Each row was made from one path, in order. Every step used is in the known rows, and no mark comes twice. Write each row's path.
Known rows
P > M > J: [-0.64  1.68 -0.15 -0.40 -1.26 -1.40  0.23  0.05 -1.71 -0.08  0.70  1.69
  1.15 -1.29  0.43  2.59  0.23 -0.80 -0.24  1.28  0.05]
K > E > Z > P > M > J: [-0.74  3.56 -0.28  2.78 -2.07 -1.21  0.85  0.80 -1.75  0.81  1.91  4.79
  2.23 -1.39 -0.21  2.64  0.03 -0.65  0.05 -0.47 -0.29]
K > P > M: [ 0.88  3.27  0.26  0.92 -1.32 -1.05  0.46 -0.42 -0.79 -0.04 -1.47  0.31
 -0.28  0.48  0.15  3.54  0.22 -1.41 -0.01  0.51 -0.49]
K > J > Z > E: [-1.17 -0.67  0.04  1.33 -1.60  0.10  2.08  0.75  1.77  1.07  1.33  3.26
  1.78 -0.63 -0.09  1.73 -0.49  1.47  0.27 -0.45  1.56]
K > J > Z > P > M: [ 0.11  2.04  0.30  3.38 -1.42 -1.06  2.23  0.90  0.18  0.99 -0.57  3.62
  1.69 -1.14 -1.05  2.86 -0.28 -0.42  1.10  0.18  0.10]
J > K > P > Z > E: [ 0.43 -1.67  0.62  1.80 -0.95 -0.17  2.70  1.42  0.44 -0.95  1.26  3.19
 -0.20  0.08 -1.48  2.38 -0.07  2.18  0.23 -0.49  0.88]
M > J > Z > E > K > P: [-1.17 -1.75  0.78  0.26 -3.60  0.50  1.10  1.11  0.69 -0.29  4.13  4.92
  0.63 -0.15  0.33  3.33  0.98  2.85 -0.04 -1.37  1.01]
K > E > M > P: [ 0.14  2.88  0.55 -0.76 -2.54 -0.13 -0.06  2.32  0.33  1.05  3.11  0.98
  0.69  0.31  0.74  1.76  1.35  0.31 -1.77 -1.29 -0.04]
K > P: [ 0.63  1.46  0.69 -0.05 -0.99  0.00  0.49 -0.08  0.07  0.19 -1.27  0.24
 -0.64  1.27  0.52  2.31  0.45 -0.01  0.80 -0.48 -0.43]
J > Z > E > K > P > M: [ 0.01  0.06  0.06  2.48 -3.08 -0.20  0.82  0.49  0.62 -0.62  2.93  3.31
  0.21 -0.46 -0.77  3.36  0.15  0.85 -1.06 -0.65  0.84]
E > M > P > K: [-0.26  1.38  0.42 -1.11 -1.70  0.21 -0.17  2.20 -1.49 -0.40  3.57  0.08
  0.30 -0.99 -0.01  1.11  1.41  1.89  0.67 -0.13 -0.49]
M > J > Z > E > K: [-1.79 -3.26  0.10  0.33 -2.60  0.40  0.63  1.26  0.65 -0.44  5.39  4.66
  1.32 -1.41 -0.12  1.10  0.50  2.89 -0.66 -0.92  1.43]
K > P > M > J > Z > E: [-1.15  2.01  0.00  1.24 -3.27 -0.98  1.91  0.15 -0.72  1.09  1.59  5.20
  1.55 -1.12  0.14  5.27  0.48  1.97  0.45  0.36  0.68]
J > Z: [-0.32 -0.98  0.36  1.38 -0.58  0.17  0.81 -0.04 -0.05  0.25  0.21  2.01
  0.37 -0.91 -0.86  0.75  0.85  1.28 -0.34 -0.16  0.69]
K > J > Z > P > M > E: [ 0.07  1.98  0.34  3.05 -2.28 -0.94  2.15  1.65 -0.61  1.77  1.37  4.89
  2.95 -1.53 -0.22  4.15 -0.25 -0.72  0.07 -0.21 -0.21]
P > Z > E > K: [-0.12 -3.47 -0.20  1.61 -0.91 -0.04  0.39  1.73  0.34 -1.28  4.37  1.58
  0.25 -0.71 -1.03 -0.59 -0.43  1.95 -0.41 -0.73  0.83]
Z > P > K > E > M: [ 0.47  2.63  0.19  1.88 -1.00  0.06  0.95  2.34 -0.23  0.79  4.15  1.41
  1.47 -0.13 -0.75  0.16 -0.77 -0.18  1.49 -1.25 -1.13]
E > K: [ 0.27 -1.97  0.35 -0.09 -0.71  0.38 -0.79  0.65  0.58 -1.66  2.33 -0.20
 -0.54  0.17 -0.17 -0.66  0.18 -0.51 -1.16 -0.72  0.16]
P > K > E > M > J > Z: [-0.93  0.99  1.03  0.55 -2.66 -0.31  1.43  1.67 -1.33  0.20  5.13  3.51
  2.44 -1.68 -0.21  2.61  1.15  0.83 -0.11 -0.46  0.70]
E > Z > P > M > J: [-1.11  2.60 -0.73  2.33 -1.41 -0.80  0.31  0.66 -2.08  0.24  1.99  4.36
  1.08 -1.91 -0.40  1.82  0.29  1.10  1.07 -0.06 -0.77]
Z > E > K > P: [ 0.03 -0.65  0.12  0.19 -2.19  0.71  0.06  0.89  1.62 -0.63  2.99  1.28
 -0.44  1.19  0.41  1.30 -0.43  0.90 -0.02 -1.49  0.15]
J > Z > E: [-1.20 -1.26 -0.55  1.70 -1.00  0.44  1.22  0.29  0.83  1.04  2.21  3.21
  1.05 -1.12 -0.85  0.41 -0.24  2.71  0.01 -0.45  1.08]

Write each row's path
[-0.71  1.25  0.43  1.45 -2.06 -1.15  1.39  0.44 -1.38 -1.72  2.09  4.37
  1.68 -1.82 -0.73  3.17  0.59 -1.83 -2.89  0.06  1.45]
P > M > J > K > E > Z
[-0.32  1.27  0.09  1.68 -0.97  0.01  0.11 -0.09 -0.27 -0.07  1.00  1.48
  0.90 -0.29 -0.05  0.49  0.32 -0.80 -1.51 -1.18  0.75]
K > E > Z
[-0.61  1.02  0.00 -0.27 -3.45 -0.72  0.30  0.92 -0.12 -0.67  3.71  3.02
  0.65  0.01  0.85  3.88 -0.16  0.21 -0.34 -0.15  0.26]
Z > E > K > P > M > J
[ 0.50 -0.25 -0.05  0.49 -1.95 -0.57 -1.01  1.12 -1.05 -1.12  4.06  1.19
  0.96 -0.99  0.34  1.82 -0.08 -2.16 -2.75 -0.24 -0.20]
P > M > E > K
[-1.83  0.44 -0.77  1.26 -2.31 -0.96  1.48  0.27 -0.84  1.00  2.86  4.93
  2.20 -2.32 -0.42  2.98  0.05  1.89 -0.24  0.82  1.08]
P > M > J > Z > E
[-0.81  1.29 -1.42  0.22 -1.15  0.66 -0.26  1.45  1.73  0.85  5.65  1.35
 -0.09 -0.21  0.22 -0.57 -0.78  2.25 -0.11 -1.09 -0.36]
Z > E > M
[-0.36 -3.17  0.38  0.36 -2.06 -0.09  0.44  2.64 -0.41 -0.80  3.83  2.16
  0.50 -0.97 -0.62  0.72  0.92  3.09 -0.60 -0.72  0.99]
M > P > Z > E > K
[ 0.36  1.17  0.99 -0.59 -2.39  0.10  0.98  2.76  0.95 -0.50  3.49  2.17
  0.41  0.00 -0.34  1.85  1.31  0.04 -2.90 -1.32  0.69]
J > K > E > M > P
[-0.02  1.25  0.93 -1.18 -2.46  0.27  1.12  1.83  0.71 -1.12  3.77  3.14
 -0.92  0.44  0.43  3.35  1.31  1.17 -0.64 -0.98 -0.35]
E > M > J > K > P
[-0.95  0.77  0.22  1.00 -1.84 -1.23  0.99 -0.04 -1.71  0.15  0.96  3.80
  1.57 -2.19 -0.41  3.31  1.16  0.50 -0.57  1.12  0.82]
P > M > J > Z
[ 0.35  2.10  0.37  0.51 -1.11 -0.08  0.48  1.40 -0.44 -0.24  3.91 -0.17
  1.17 -0.27 -0.19  0.58 -0.18 -1.08 -0.24 -0.64 -0.12]
P > K > E > M
[-0.08 -2.47  1.39  0.61 -2.82  0.33  0.85  1.71  0.62 -0.66  3.66  3.10
  1.84 -0.68  0.52  2.52  0.74 -0.66 -2.06 -1.31  1.10]
M > E > K > J > Z
[ 1.36 -1.77  1.48  1.28 -1.44 -0.30  0.41  1.24 -0.51 -1.92  1.17  0.62
 -1.08  0.72 -0.53  1.99  1.21  0.48 -0.09 -0.90  0.05]
E > K > P > Z
[-0.65 -0.52  1.91 -0.01 -2.18 -0.33  2.32  1.37 -1.46 -0.15 -0.75  1.97
  2.20 -1.49 -0.36  3.48  1.78  0.98  1.15  0.61  1.43]
M > P > K > J > Z
[-0.51  0.38 -0.26  2.77  0.09  0.56  0.60  0.70 -1.88 -0.53  1.67  2.09
  0.66 -1.41 -1.37 -0.63 -0.14  1.77  2.72 -0.63 -0.77]
E > Z > P > K
[ 0.04  1.37 -0.29  3.44 -1.60 -0.58  1.13  1.19 -1.47  1.73  2.20  4.98
  2.18 -1.93 -0.95  2.80  0.04  0.61 -0.27 -0.33 -0.68]
J > Z > P > M > E
[-0.67 -1.75  0.74 -1.17 -0.74 -0.09  1.22  0.86 -0.22 -1.32  1.34  2.85
  0.42 -0.74 -0.26  1.41  0.60  0.36 -0.75  0.29  0.78]
M > J > K
[ 0.26  0.01  0.14  1.67 -1.13 -0.40  1.72  0.89 -0.17  0.59  0.90  2.00
  0.14  0.39 -0.35  2.34 -0.07  2.40  1.39 -0.51  0.28]
K > P > Z > E
[-1.21  0.38 -0.12  1.45 -2.18  0.33  2.04  1.91  0.98  0.23  5.40  2.70
  1.79 -1.44 -0.53  1.63 -0.45  2.20  1.09 -0.53  0.97]
P > K > J > Z > E > M
[ 1.07  0.17  1.12  1.34 -0.73 -0.65  1.30  0.56 -1.07 -0.25 -1.11  0.75
 -0.55  0.53 -0.41  2.58  1.02  0.98  1.09 -0.22 -0.18]
K > P > Z
[ 0.13  0.26  0.15  1.57  0.42  0.13  0.96  0.95 -1.32  0.18  0.54  0.91
  0.97 -0.67 -1.11 -0.31 -0.76  0.71  3.10  0.06 -0.93]
Z > P > K
[-0.15  0.30  0.81  2.44 -1.10 -0.07  2.34  1.15  1.05  1.22 -0.34  3.57
  1.35 -0.38 -0.68  1.60 -0.02  0.97  1.63 -0.76  0.16]
K > J > Z > P
[ 0.89 -0.51  1.10 -0.46 -2.57  0.53 -0.42  1.26 -0.10 -0.73  3.00  1.35
  0.06  1.11  1.22  2.80  0.77 -0.68 -1.35 -1.68 -0.50]
M > E > K > P
[ 0.14  0.24  1.01  3.34 -0.83 -0.16  2.44  1.06 -1.10  0.98  0.70  3.30
  2.54 -1.04 -1.77  1.23 -0.12  0.24  1.72 -0.59  0.31]
J > Z > P > K > E
[-0.25  2.06  1.02 -1.48 -2.44 -0.18  0.79  2.62 -0.65 -0.39  2.74  0.04
  1.03 -0.58  0.70  2.43  1.17  0.59  0.94 -0.02  0.01]
E > M > P > K > J
[-0.41  2.39 -0.35  1.09 -1.15 -1.28  0.74  0.93 -1.45  0.95  0.94  3.28
  1.37 -1.12 -0.11  2.13 -0.31  0.05  1.47  0.67 -1.04]
Z > P > M > J
[ 0.28  0.48  0.48  0.21 -1.67 -0.40  0.16  2.77 -1.15 -0.03  3.28  1.19
 -0.41 -0.93 -0.38  1.33  2.15  2.96 -0.41 -0.58 -0.34]
E > M > P > Z
[ 0.31  0.58  0.84  0.48 -0.38 -0.49  1.12  0.32 -1.20 -0.27  0.29 -0.25
  1.98 -0.29 -0.39  0.92 -0.48 -1.98  0.35  0.17  0.59]
P > K > E
[ 0.47  1.35  0.66  1.95 -0.28 -0.31  1.60  1.20 -0.97  0.76  0.44  1.29
  2.21 -0.17 -0.86  0.40 -1.02 -1.11  2.08 -0.41 -0.39]
Z > P > K > E
